Each row was made from one path, in order. Every step used is in the known rows, and no mark comes twice. Write each row's path.
Known rows
duvak/vumale/fakur/livul/dadabud: [ 12.3  -4.7  25.3 -25.5 -14.9  17.1  12.5  -7.0 -22.6  -9.9  38.7  23.1
  33.4   4.1  37.8  35.9 -14.8  24.2 -20.5 -18.8  -9.8 -12.1]
livul/dadabud/vanu/popira: [-26.9 -15.9  10.0   9.6  -6.0  11.8  -1.1 -35.2  36.3 -15.2  25.0   2.4
  24.1   1.3  28.9  21.6 -12.9  25.2  29.2 -35.4 -32.1  38.2]
popira/livul/dadabud/vanu: [-41.0 -36.4   7.0  -4.5  34.0   3.3 -17.2 -20.5 -21.0   4.2  28.0  10.5
  17.7  -3.3  42.0  26.0 -16.7  43.4 -24.1   3.4 -33.8  29.7]
duvak/vumale: [-25.9  25.1   5.1 -34.0 -19.2   5.3  -1.7 -22.3 -17.6 -36.9  23.6 -26.5
  10.9 -35.6  54.6  21.8 -13.9  19.1 -46.5 -26.4 -10.3   7.9]
popira/livul: [-31.4  -8.5  11.8 -28.8  -1.2  -5.5  -8.0 -10.3 -29.9  -6.9   6.1 -11.1
   9.0  -2.7  35.8  17.1 -15.7  40.9 -59.2  -1.3  -4.7   1.1]
vanu/popira/livul/dadabud: [-10.0 -28.4  39.3 -16.0  12.7   5.4  -0.1  -8.6 -17.2 -14.4   1.6   1.3
  25.2  27.8  16.4   3.7  -6.9  42.1 -10.9 -22.0 -18.9  16.7]
vumale/duvak: [-38.5 -12.1  16.3 -27.6 -32.4   1.4 -14.2 -41.8  25.0  -8.0   7.9 -20.4
  17.1 -24.1  27.3  31.4 -28.1  40.9  -8.0   8.4  -1.3   3.7]
livul/dadabud: [-16.3 -19.9  27.5   2.8  10.7   5.6   0.7 -22.8  21.8  -5.6  20.0  -3.6
  26.7   2.8  46.6  17.9 -23.0  23.1 -27.3  14.8 -11.5  23.5]
duvak/vumale/fakur/vanu/popira/livul/dadabud: [ 27.3   6.8  40.6 -36.3   1.9   7.2  -4.8  -9.3 -62.3 -25.7  11.2  20.1
  44.7  20.8   8.9  19.6   4.5  26.7   4.6 -54.4 -20.1  -5.2]
duvak/vumale/dadabud/vanu: [-57.6  23.3 -28.2 -34.4 -25.1  14.5 -22.5 -51.3  -2.7 -24.5  35.0 -15.2
   1.2 -60.2  62.9  56.4 -17.6  45.5  -4.6 -51.1 -30.7  23.7]
livul/popira: [-16.8  -5.7   3.6   1.2  -3.5 -11.5   0.9 -27.7  -2.5  -6.3  17.5  -8.4
  21.0  -9.6  24.6  17.6 -15.4  19.0 -29.8  22.3 -18.7  27.3]
vumale/fakur: [-13.7   5.4  10.2 -24.9 -50.9  -6.3  10.0 -30.2  25.0  -0.1  15.5  -1.3
  16.2  -5.3  37.0  36.0 -20.1  24.6 -28.0  -1.7   7.3 -11.7]
popira/livul/dadabud/vumale: [-23.0 -16.4  25.7 -13.1  40.0   1.1 -32.0  -2.2 -50.6   2.8  24.0  -6.2
   7.0  -2.0  34.5  16.4 -13.7  30.7 -24.2 -22.2 -27.6  21.1]
fakur/livul: [-16.1   1.5   2.9  -6.5 -23.3  10.9   5.5  -6.1   5.3  -4.5  22.8   1.0
  17.4   2.6  34.3  25.9 -23.5  25.8 -37.0 -11.9   4.9  -6.1]
duvak/vumale/popira/livul: [-25.9   6.0  15.9 -59.9 -17.1 -15.0 -10.0 -29.5 -65.7 -20.6  14.3 -10.2
  24.8  -9.6  22.0  18.3  -1.2  54.4 -43.5  -5.6 -29.9 -14.5]
duvak/vumale/popira/livul/dadabud/vanu: [-35.4 -21.4  11.8 -36.5  17.2  -6.6 -19.1 -39.5 -56.3  -9.5  35.4  10.4
  33.2 -10.5  27.4  28.0  -2.0  57.5  -8.9  -1.0 -59.8  13.6]
dadabud/vanu/popira/livul: [-41.2  -5.7  -6.1 -23.2 -18.6   1.5 -10.6 -22.2 -16.1 -17.4  11.7  -5.0
   7.0  -4.4  16.7  20.4  -5.0  42.2  -1.6 -51.9 -25.4  14.9]
dadabud/vumale/fakur: [-16.4  23.5   4.5 -24.9 -43.0  -5.7 -15.0 -23.5   1.9   1.9  26.7 -10.3
   1.5 -19.6  34.0  39.6 -15.9  12.8  -6.8 -40.3  -5.1  -5.7]
vanu/dadabud/livul/popira: [ -8.4   0.1  20.7   7.8 -13.8 -12.3  -2.7 -38.2   2.5 -12.9   2.4 -26.0
  19.2  18.6  24.1  25.9  -9.6  49.3 -29.5 -23.9  -4.0  17.8]
vumale/fakur/livul/dadabud/vanu: [-10.9 -25.9   2.6   4.2 -16.0  13.9   4.9 -20.3  19.3  18.8  44.2  39.0
  30.1   9.5  32.2  49.4 -21.9  28.3   8.4  -7.3 -17.6   2.4]
vanu/dadabud: [-15.2  -5.5  34.6 -14.6 -19.1  -1.3   1.7 -24.7  26.1 -14.7   1.2 -16.4
  22.2  22.1  38.9  18.7 -21.8  34.3 -33.2 -16.1  12.0   2.5]

Which path is each row?
[-20.8  11.0  -7.0  10.1 -16.2 -11.4  -3.6 -38.0  -4.7 -10.3  16.0 -27.7
   9.1 -16.9  30.7  29.4  -9.9  36.4 -36.8  -9.3 -15.5  24.5]
dadabud/livul/popira
[ -4.7  18.9   1.8 -19.8 -43.3   5.1  -9.2  -4.5 -13.2   9.8  34.2   8.2
   6.6  -4.8  23.0  44.3 -18.2  15.4  -5.5 -50.0   0.2 -20.4]
dadabud/vumale/fakur/livul
[  8.9   7.5  28.6 -23.7 -40.9   4.5  -9.3  -5.1  -4.9   7.0  22.1   9.3
  15.6  30.2  16.1  40.4 -17.8  26.5   2.5 -64.1  11.4 -26.6]
vanu/dadabud/vumale/fakur/livul
[ 24.0 -12.4  42.6 -15.4  -1.8   1.5  -2.1 -11.9 -25.8  -1.3   1.0  29.1
  46.5  43.7  -0.5  19.7  -3.2  30.7  11.9 -30.3  -9.9  -3.8]
vumale/fakur/vanu/popira/livul/dadabud
[ 12.8  12.8  22.5 -30.1 -34.6  -5.0  -2.8 -13.8 -29.0  -8.4  -5.1  15.3
  33.6  26.9  -2.7  23.2  -1.7  29.5  -0.7 -47.5   1.4 -18.3]
vumale/fakur/vanu/popira/livul
[ 19.7  10.3  37.1 -13.3 -34.1  -5.4  -0.6 -28.6  19.0  -2.8   0.4  11.9
  44.7  37.3  21.5  35.0 -17.8  22.6  -9.7 -25.1  20.3 -17.6]
vumale/fakur/vanu/dadabud
[  1.9  27.0  14.1  -1.9 -28.6   5.3  -3.1 -23.3  14.2 -25.5   2.2  -8.0
  34.6  10.2  14.1  15.4 -10.6   9.7   5.1 -50.1  -0.7   9.6]
fakur/vanu/popira
[-14.8 -19.1  36.4 -45.1  14.9  -7.8  -9.8 -27.3 -61.5 -13.4  19.9   3.9
  38.4   6.2  24.3  15.2  -3.3  56.3 -30.8  13.1 -40.9  -0.1]
duvak/vumale/popira/livul/dadabud
[-52.9  -5.1 -14.1 -32.1 -25.8   8.3 -21.4 -39.0  -5.7  -9.4   6.8  -0.8
   0.3 -12.6  22.1  42.0  -9.3  67.3  18.2 -64.7 -27.7  18.4]
vumale/dadabud/vanu/popira/livul
[-38.2 -41.4  12.3 -15.1  14.9 -12.1 -16.7 -42.0 -19.0  14.9  25.2  19.7
  35.0  13.2  18.3  27.8 -10.0  61.3  -2.3  23.6 -48.9  15.4]
vumale/popira/livul/dadabud/vanu
[-60.4   4.0 -25.9 -12.9 -27.8   9.2 -20.5 -53.4  34.4   0.0  24.5  -6.7
   1.2 -37.5  53.1  56.9 -25.1  48.2   1.8 -27.5 -20.8  25.5]
vumale/dadabud/vanu
[-25.0 -26.4  -0.9  17.4  12.5  18.8  -4.4 -16.4  14.0   6.7  43.2  23.8
  26.1   1.1  40.3  35.0 -24.7  27.1  -3.1  -7.9 -24.8  22.3]
fakur/livul/dadabud/vanu
[-19.9 -33.3  31.8 -13.3  33.2   1.4  -8.1  -8.1 -26.2  -0.1  12.8   3.1
  21.7  13.5  38.7  12.8 -16.5  41.6 -46.5  17.4 -15.1  15.8]
popira/livul/dadabud
[-29.5  31.4 -16.8 -21.0 -20.8   0.9 -17.4 -52.3 -31.8 -26.3  21.0 -31.6
   1.5 -46.6  44.4  50.7  -5.8  59.7 -24.1 -45.7 -28.4  26.2]
duvak/vumale/dadabud/livul/popira
[-32.0  12.6 -15.0   0.0 -25.1  -4.1 -15.8 -54.6   5.8  -2.2  10.8 -23.9
   3.2 -24.0  35.1  51.2 -14.0  63.1 -16.9 -22.1 -17.6  26.8]
vumale/dadabud/livul/popira
[  0.8  20.9   5.5 -41.0 -47.2  10.3  12.2  -9.0 -25.7 -17.3  33.1   8.3
  19.7 -12.2  35.9  40.1 -13.9  23.1 -32.2 -35.5   2.4 -27.7]
duvak/vumale/fakur/livul
[-17.8 -38.3  37.2 -24.0  12.6 -14.1  -7.0 -29.7 -24.7   9.7   9.9  12.5
  40.3  29.4  14.9  13.4 -11.0  58.8 -24.2  36.5 -31.2   2.0]
vumale/popira/livul/dadabud
[ -5.3  -2.0  24.3  -9.7  -9.7   0.5 -14.4 -21.3   4.6   9.1  32.6   3.8
  15.1  -4.4  36.1  35.1 -17.8  14.6   5.5 -22.8 -16.2   9.5]
livul/dadabud/vumale/fakur
[-12.6 -10.5  33.7 -16.5  21.0   5.0 -24.4  -2.2 -41.5 -11.9  13.6  -7.8
   9.8  13.9  12.8   7.1  -4.5  30.0   9.4 -60.9 -30.9  22.3]
vanu/popira/livul/dadabud/vumale
[-18.0  11.9  28.4 -14.7 -12.4  -1.4 -22.4 -19.0   2.3 -12.7  13.5 -25.8
   7.6   7.6  35.3  22.8 -17.7  22.5 -11.9 -54.4  -0.3   9.1]
vanu/dadabud/vumale
[-50.7  15.4 -15.4 -53.4 -21.5  14.3 -24.0 -37.0 -42.0 -33.0  16.1 -10.0
  -0.9 -35.3  31.6  41.9  -1.8  63.8  10.8 -87.8 -39.0  17.3]
duvak/vumale/dadabud/vanu/popira/livul
[-41.1  42.6 -13.4 -33.6 -39.7  11.9 -18.2 -49.2  -9.3 -31.7  16.6 -41.1
  -6.1 -49.6  65.4  55.2 -12.7  63.2 -35.1 -71.2 -11.0   7.3]
duvak/vumale/dadabud/livul
[-21.1  -3.2  19.0 -31.7 -20.3  -0.8  -0.1 -10.7 -21.8 -22.5  -3.2 -13.1
  11.5  11.6  13.9   7.3  -4.9  40.4 -23.5 -38.6  -7.0   1.6]
vanu/popira/livul
[  7.0   5.7  33.3  -2.5  34.0   7.0 -35.3  -1.1 -55.2 -11.3  11.9   3.5
  28.3  20.8   4.0   9.8  -2.4  17.4  20.2 -70.0 -29.2  23.0]
fakur/vanu/popira/livul/dadabud/vumale
[-10.9  25.2   8.7 -47.0 -47.7  -0.9   7.7 -27.6 -13.1 -24.4  25.0 -10.6
  15.0 -28.0  45.9  35.7 -12.2  20.8 -34.8 -24.2  -1.8 -12.8]
duvak/vumale/fakur
[-16.8  -6.9  27.3  -7.3  -0.9  -9.4 -23.0 -37.1   0.6   7.9  29.8  -4.2
  29.2   3.7  20.3  23.2 -13.6  30.6  16.5  -4.1 -39.4  14.4]
livul/dadabud/vumale/popira
[  9.7 -24.5  27.3  -4.4 -17.5  11.6  14.9  -8.7  15.0  13.9  29.0  31.3
  34.6  25.1  28.4  35.8 -22.7  27.0 -13.7   5.3   0.5 -10.4]
vumale/fakur/livul/dadabud
[ -1.0  12.9  18.3 -17.4  -7.2   0.6 -11.0  -9.3 -34.1 -20.2  -5.4  -1.0
  29.7  19.1   4.7   9.9  -4.1  28.1 -13.1 -49.1  -4.8   1.7]
fakur/vanu/popira/livul
[ 15.2  27.7  27.3  -4.7 -47.7  -4.9  -5.7 -38.3  17.0  -5.5  -2.2  -6.7
  32.7  30.7  28.2  46.5 -12.3  42.3 -17.3 -57.0  23.4 -21.1]
vumale/fakur/vanu/dadabud/livul
